Every row comes from one small tree of marks. The marks that hang from a mark follow it in brackets, in alphabetical order. Every link used is in the known rows. Which tree was each row made from?
In the rows, 128 means zero.
Known rows
kuvu{datob lezim{tofol} tebi}: [ 97 175 128 189  44  86 126 153 138  96 107 102  93 116 127 100 155 140
 120 134 110 102 151 103  99 164 123]
bikeg{kuvu{lezim{datob}}}: [119 111 144 106 140 154 156 122 146 109 123 141 111 139 105 123 156 107
 171 107 138 125 145  84 104 134  95]
tofol{bikeg{lezim}}: [138  45 114  79 136 132 123  98 135 131 152 190 159 140 179 136 142 102
 120 120 120 149  87 102 120  81 142]
tebi{bikeg datob}: [102 131 168  54 182 172  88 169  98 114 203  97 131 121 143 135  84 168
 154 203 162 147 127 157 114  71 126]
tofol{datob kuvu{tebi} lezim{bikeg}}: [229 203  49 148 142  98 165 106 138 156  88 131 173 135  98 122 154  84
  82  85 100 100  78 123 213 106 182]
tofol{datob kuvu}: [152 183  73  96 210 116 143 104  88 108 120 140 175 162 144 157 112  81
 139 107 132 143 116 114 174  93 157]
lezim{bikeg{kuvu{tebi}} datob tofol}: [165 118 125 176 103 142 146 141 138 156  84  86 115  85 101 127  71 193
 113  82 135 129 170 163 141 192  77]
tebi{bikeg kuvu}: [ 95  96 183  73 203 124 112 132 113 146 222  92 117 138 105 122 109 133
 139 159 178 158 110 116 141 110 150]
lezim{tofol}: [ 79  88 159 112 121 103 146 130 118 117 157 118 110 117 153 156  92 138
 185 113 156 180 165 109 123 165 102]
kuvu{bikeg lezim{tofol}}: [ 89  80 170 149  89 123 124 124 137 123 127 140 107  99 168 117 125 166
 129 152  64 124 170 127  76 138 104]
bikeg{lezim}: [102  99 146  91 102 125 125 126 148 116 167 156 125 150 135 104 168  85
 184 138 137 155 103  91 114 116 126]
bikeg{lezim{kuvu tofol}}: [117 108 127 158  84 130 154 143 167 137 136 126  90 150 110 136 141 108
 150  96 157 168 116 121 115 183 134]
lezim{bikeg kuvu{tebi} tofol{datob}}: [171 148  79 225  91 124 151 149 116 172  82  73 105 114 110 170  59 178
  75  77 132 133 153 173 172 200 142]
bikeg{lezim{tofol}}: [102  91 144 126  80 116 142 139 155 121 156 139 109 139 135 101 142 120
 169 114 131 173 111  98 115 155 114]
tofol{kuvu{bikeg{lezim}}}: [125 106 126  94 197 142 113  85 115 131 130 158 148 147 150 121 158  91
 136 110 122 145 132 147 134  91 138]
kuvu{bikeg}: [ 79  81 164  78 158 146  90 100  92 123 153 168 142 123 183 122 109 132
 167 169 105 121 165 137 109  85 104]
tebi{bikeg{kuvu lezim} datob}: [128 115 147  83 168 211 100 177 129 122 178 112 115 147 112  67 118 171
 124 160 147 146  83 146 122  78 110]
tofol{datob}: [118 164 103  88 145 116 131 129  89  97 147 149 162 148 159 141  89 106
 171 154 117 130 120  89 150  99 131]
lezim{bikeg{kuvu}}: [127  55 151 108 162 154 117 115 113 163 133 124 134 124 130 122 122 133
 150 109 149 153 133 121 149 118  99]
lezim{bikeg{datob kuvu{tebi}} tofol}: [122  77 135 180 102 145 126 154 107 141  85 103 114 112 111  70  80 210
  92  85 121 153 113 139 157 178  62]
lezim{tofol{datob}}: [106 132 118 131 116 103 151 142 105 108 138 123 131 128 158 143  65 148
 159 117 124 163 141 104 142 157 110]
kuvu{lezim}: [ 89 105 168  99 104 101 141 122 143 106 160 132 113 123 138 156 169  94
 186 155 124 137 152  78  86 124 130]
tebi{kuvu}: [ 83 113 168  96 185 104 142 122 110 132 213 123 124 171 120 155 132 101
 169 148 190 150 128  87 136 125 142]
kuvu{lezim tebi{bikeg datob}}: [114 158 150 107  94 131 116 156 120  99 169  89  99 105 119 115 153 163
 129 174 105 100 158 128  98  93 139]
kuvu{bikeg lezim{tofol} tebi{datob}}: [107 142 143 170  67 138 122 149 110 104 131 119  96 105 158 101 126 212
  92 164  54  81 189 158  86 118 107]

Write each row's tree
[161 115 136 120 148 158 122 127 136 154 105 117 146 107 108 143  99 139
 146 126 150 120 148 147 130 138  93]
lezim{bikeg{kuvu} datob}
[ 97 104 139 131 163 121 132 117 105 118 115 128 129 124 151 130  94 152
 131 100 132 167 146 149 134 152 102]
lezim{tofol{kuvu{bikeg{datob}}}}
[135 129 121  99 192 142 116  88 123 129 121 155 153 141 143 128 150  93
 135 117 123 134 137 156 128  98 137]
tofol{kuvu{bikeg{lezim{datob}}}}
[135 137 119 172 111 143 109 142 108 153  91 103 118 128  93 149 111 147
  97 127 154 114 122 169 147 157 130]
lezim{bikeg{datob} kuvu{tebi}}
[195 116  62 101 172 127 139  73 132 129 105 170 168 138 144 144 166  90
  72  67 121 123 106 146 147  83 169]
tofol{bikeg{lezim{datob}} kuvu{tebi}}
[141 192 110 143 125 154 123 116 124 127  97 129 115 119 108 187 101 123
 135 138 145  70 199 188 105 148 136]
lezim{datob kuvu{bikeg tebi}}
[127 105 133 209 103 137 131 166 131 165  82  86 103 116 101 162  65 183
  89 108 163 162 117 176 137 214 110]
lezim{bikeg{datob} kuvu tofol}
[159 128 124  95 180 121 149  81 155 150 122 169 153 136 125 135 179  64
 134 107 129 125 110 132 151  98 155]
tofol{kuvu{bikeg} lezim}
[154  75 107  84 128 133 125 103 146 127 137 187 165 130 167 145 132 104
 118 128 119 134  94 114 111  91 139]
tofol{bikeg{lezim{datob}}}
[207 140  58 118 166 106 147  78 155 149  91 179 176 142 133 140 187  59
  56  73 136 103  64 125 171  85 186]
tofol{bikeg kuvu{datob tebi} lezim}
[ 90 104 144 145 107 156 143 160 127  84  88 146 109 151  98  59 131 162
 124 112 116 141  83  82 110 160  61]
bikeg{datob kuvu{lezim{tofol}}}
[158 188  78 121 177 106 155 112 113 104 111 132 161 153 134 155 142  82
 123 112 104 132 113 101 152 103 166]
tofol{datob kuvu{lezim}}
[207 162 111 118 160 106 161 102 184 171 104 127 161 113  85 170 168  65
 130 103 159 124 105 143 159 134 162]
tofol{kuvu lezim{bikeg datob}}
[ 80 108 168 127  94 138  93 135 120  96 112 167 131 119 156  81 138 158
 120 197  53  97 120 122  72 104  96]
kuvu{bikeg{datob} lezim}
[113 170 117 139 139 142 105 135 117 131 122 102 101 139 102 156 123 103
 131 128 184 114 143 154 130 142 155]
lezim{kuvu{datob tebi{bikeg}}}
[121 147 121 126 155 125 115  97 102 102  96 143 136 132 131 103 169 124
  99 120  87 104 143 145 123  99 132]
tofol{kuvu{bikeg{datob} lezim tebi}}
[132 141 139 182  54 112 141 166 128 125 138  76  94  98 127 132 134 197
 101 142  99 112 170 139 109 146 121]
kuvu{lezim{bikeg tofol} tebi{datob}}
[208 195  68 171  86 114 165 140 156 165  96 131 144 135  93 149 125  96
 100 118 115  90  82 117 184 139 174]
tofol{datob lezim{bikeg kuvu{tebi}}}
[ 93 130 173 102 197 126  89 150 118 144 201  91 123 147 105 101 107 130
 119 176 185 143  85 123 138 114 150]
tebi{bikeg kuvu{datob}}
[ 87 160 127 134 118 140  58 118  80 110 111 157 139 129 172  70 120 144
 117 171  95  67 157 155 120  87 109]
kuvu{bikeg datob tebi}
[147 159 136 148  57  99 131 128 145 125 116  99 116  84 108 142 159 137
 132 147  94  82 179 125 102 137 131]
kuvu{lezim{bikeg datob} tebi}
[165 146 121 154  82 119 148 137 167 162 105 132 121 127  78 140 156  99
 118 125 150 106  86 126 153 155 147]
tofol{lezim{bikeg{datob} kuvu{tebi}}}
[118 149 110 185  52  91 124 141 139 105  98 122 110 113 145 108 148 147
  84 124  98 100 135 109 101 149 132]
kuvu{datob lezim{tofol{bikeg}} tebi}
[ 87 147 150 172  74  95 125 161 157 107 117 113 107 124 140 126 141 124
 140 155 129 135 126  96  82 168 118]
kuvu{datob lezim{tofol}}
[133 125 145  91 132 154 105 142 158 138 151 109 112 111  97 121 121 115
 147 148 150 144 109 149 111 128 143]
tebi{bikeg{lezim{datob kuvu}}}
